Each row comes from the steps of one walk. Every step used is in the known rows, and no mark comes twice. Write the walk behind each row, first mark first.
Known rows:
T D K: [ -5.3  -4.4  -2.6  22.9 -22.8  22.6   8.0   4.6  -5.9   9.1 -10.4 -23.0
  13.7  -9.3 -14.8   2.3   9.0  -3.9]
M E: [ -8.3  -5.4  10.3   4.8 -13.5  17.5 -15.7   7.0  13.3  10.4  -1.5 -24.4
   0.8 -11.2   6.1  10.0   5.7  -5.5]
H U: [-12.3  -2.0  -2.1  15.3  11.4   3.1   4.6  20.5   8.2   0.6   0.5 -15.5
  -1.0 -25.3   0.1   5.0   4.2   1.5]
D K: [ -5.2  11.9  -3.6   5.5 -13.2  14.2  -7.1  -2.0 -10.8   4.5  -0.3 -18.5
   0.1  -1.9  -4.4   4.2   8.8  11.0]
K H: [-13.2  26.0   1.4  15.4  -3.0   0.2  -4.0 -14.3   0.8 -18.6  -1.8 -19.5
  -5.3  -8.6  30.2  10.4  -6.1  -0.4]
E K T: [ -1.0  19.3  27.8  18.1  -4.2  10.8  -5.8 -11.1   5.5 -20.3 -13.0 -17.8
   9.6   7.6   7.7   4.7  -1.8  -0.6]
M E K: [ -1.9  -1.7  21.1  10.9  -2.0  32.5 -11.2  10.3  24.7   2.2   0.8 -21.7
  11.2  -2.2   6.5   0.6  -3.3  -8.2]
D K T: [  0.1  16.2   5.2   6.8 -30.4   9.5 -12.2 -10.3 -20.3  -3.9 -14.0 -29.3
  -2.5   7.8   2.7   8.3   7.3  10.1]
E D: [-12.1   9.6  -0.4   9.2 -20.3  13.2   3.6  -2.6  13.7   7.6  -3.2  -5.8
  17.0 -25.7 -13.4  21.6   2.0  -9.5]
T E: [-25.6   8.9  13.6  15.7  -2.2   9.9   4.1  11.6  -6.4   6.4   3.8  -8.7
   1.8  -7.8   4.9  28.7  11.5 -11.4]
D K M E: [  0.4   9.2  -2.7 -10.0 -15.2  24.0 -22.1   0.2   0.9  -3.5  -3.9 -41.0
  -3.0  -5.3  20.1  14.4 -22.7   5.5]
K E D: [ -9.7   9.4   2.0  17.6 -32.7   7.8  -4.3   0.6  13.0  -9.4  -0.7  -9.8
  -0.9 -27.7  -4.6  14.1   0.3 -10.4]
H E D K: [ -9.2   1.7 -12.0   7.2 -30.4   9.8   3.1  24.5   7.4  12.9   1.4 -18.4
  19.8 -29.9  -8.1   1.7  -1.0 -13.6]
T D: [-12.7  -5.9   9.2  30.4  -8.3   8.5  10.2   0.6   5.2   0.8 -11.5 -15.0
  15.1 -16.1 -11.2   8.8   8.2 -11.7]
T E D: [-24.7   7.9   5.9  13.5 -22.9  20.5  13.2  14.8   5.2  17.4   0.2  -5.3
  17.1 -24.6  -6.4  39.2   5.1 -23.4]
D K H U: [ -5.3  18.7 -19.6  12.1  -6.3  15.5   4.1  19.1  -4.5  -7.2  -2.4 -33.1
 -10.1 -18.1  28.6  -2.3  -9.8   6.6]
K T D: [ -8.4  -2.0  18.5  32.2 -24.6   2.9   4.7  -6.8  -3.8  -8.5 -27.0 -25.0
  12.6  -8.6  -4.6  12.0   6.1 -12.8]
M E D K T: [  5.4   1.5  -0.3  -1.6 -65.1  36.7 -13.4   8.3   3.1  19.6 -19.4 -39.3
  12.7 -12.3  -1.3  16.9  -2.1 -10.4]

Write each row's walk:
[ -5.3  26.6  17.2   9.0  24.5   9.6  -6.7 -13.7  12.6 -32.0   0.5 -15.6
   9.0  -3.0  18.1  12.2 -28.0   4.7]	E K M
[-18.1  13.6  24.5  21.8   8.6  23.4   8.6  15.8   4.7  -1.2   6.4  -6.7
  12.8  -0.5   6.2  18.7   2.4 -13.8]	T E K
[ -6.1  28.3 -18.9   6.4 -35.9  25.6   2.7  -5.5   0.2   1.4  -5.7 -23.2
   8.7 -18.1  15.6  13.3 -14.2  -3.7]	E D K H
[ -0.6  -5.9  -0.7   8.4 -25.2  32.6  -7.2   7.8   4.7   2.4 -14.6 -45.4
   9.6 -12.6   9.8  13.2 -22.9  -7.7]	T D K M E
[ -1.1  -4.0  -9.2  -3.8 -48.4  42.2  -8.6  15.8  13.2  29.8  -5.3 -29.0
  15.8 -19.7  -9.1  14.9  -2.2  -9.1]	M E D K
[-15.7  23.2  -7.6  -2.5 -24.4  27.4   6.5   8.1  -7.8   4.8  -0.9 -21.7
  14.1 -20.1   7.4  43.7 -22.7 -10.2]	T E D K M
[-19.9  19.1   8.9  28.4  16.2  25.5  19.8  35.9  11.0 -12.4   3.9 -22.7
   2.8 -17.7  39.8  12.1 -17.1 -18.0]	T E K H U
[ -2.9   2.1  28.4  37.5 -13.9  18.2   8.5  -4.1   8.2 -15.1 -24.4 -22.1
  23.1   0.6  -3.8   2.4  -3.2 -14.8]	E K T D
[-19.9  12.6  22.7  17.3 -18.7   2.6  -0.8   4.1 -14.8  -2.0 -11.5 -20.2
  -0.9   1.2  12.3  31.5  10.1 -12.2]	K T E
[ -5.8   7.1  27.6  21.7  -1.4  -5.6  -4.4  11.6  11.2 -22.9  -9.5 -21.4
  12.6  -3.7  14.3  -9.0  -5.4 -14.1]	H E K T
[-10.8   3.5  18.6  20.8  14.3   0.0   0.8  20.2  19.6 -14.2   5.9 -11.9
  16.9 -13.0   7.6 -11.7  -3.7 -12.5]	H E K
[  0.4  15.7  -2.4   4.6 -49.7  20.6  -2.9  -4.4  -7.4   6.6 -17.8 -23.8
  13.4  -9.9 -10.1  17.9   0.6  -1.2]	E D K T
[ -5.3   8.6  -3.1  15.7 -10.6  15.4   2.0  -7.1  -7.4 -11.1 -14.0 -32.6
  11.0 -10.7   3.3  13.2 -19.8   0.5]	T D K M
[-16.2  -1.3  -0.3  13.8 -15.7  -3.6   4.6  20.1  19.3   4.1   0.8  -9.0
  20.5 -37.1  -5.0   7.8  -0.8 -21.8]	H E D
[ -3.8  24.5 -13.0  -6.0 -20.4  18.5  -3.1  -9.3   1.4  -4.7  -4.2 -21.9
  12.7 -20.2   1.4  26.2 -26.6   3.5]	E D K M
[-18.4  27.1 -11.4  10.3 -40.5  33.3  12.8  13.0  -8.3  11.6  -2.1 -22.9
   8.5 -17.8  22.0  31.4 -11.3 -17.1]	T E D K H
[ -7.2  13.6 -12.9  -2.0 -18.2   2.9  -1.8  14.3   5.9  -9.2  -2.1 -25.7
  16.2 -32.7   7.6  11.5 -29.5  -9.8]	H E D K M
[ -3.3  -4.4  -0.4  32.7 -36.0  16.7   0.2   7.2  -6.7  -7.8  -5.8 -27.2
  -3.3 -11.6  -7.4  -4.7   6.1  -4.6]	T D K E
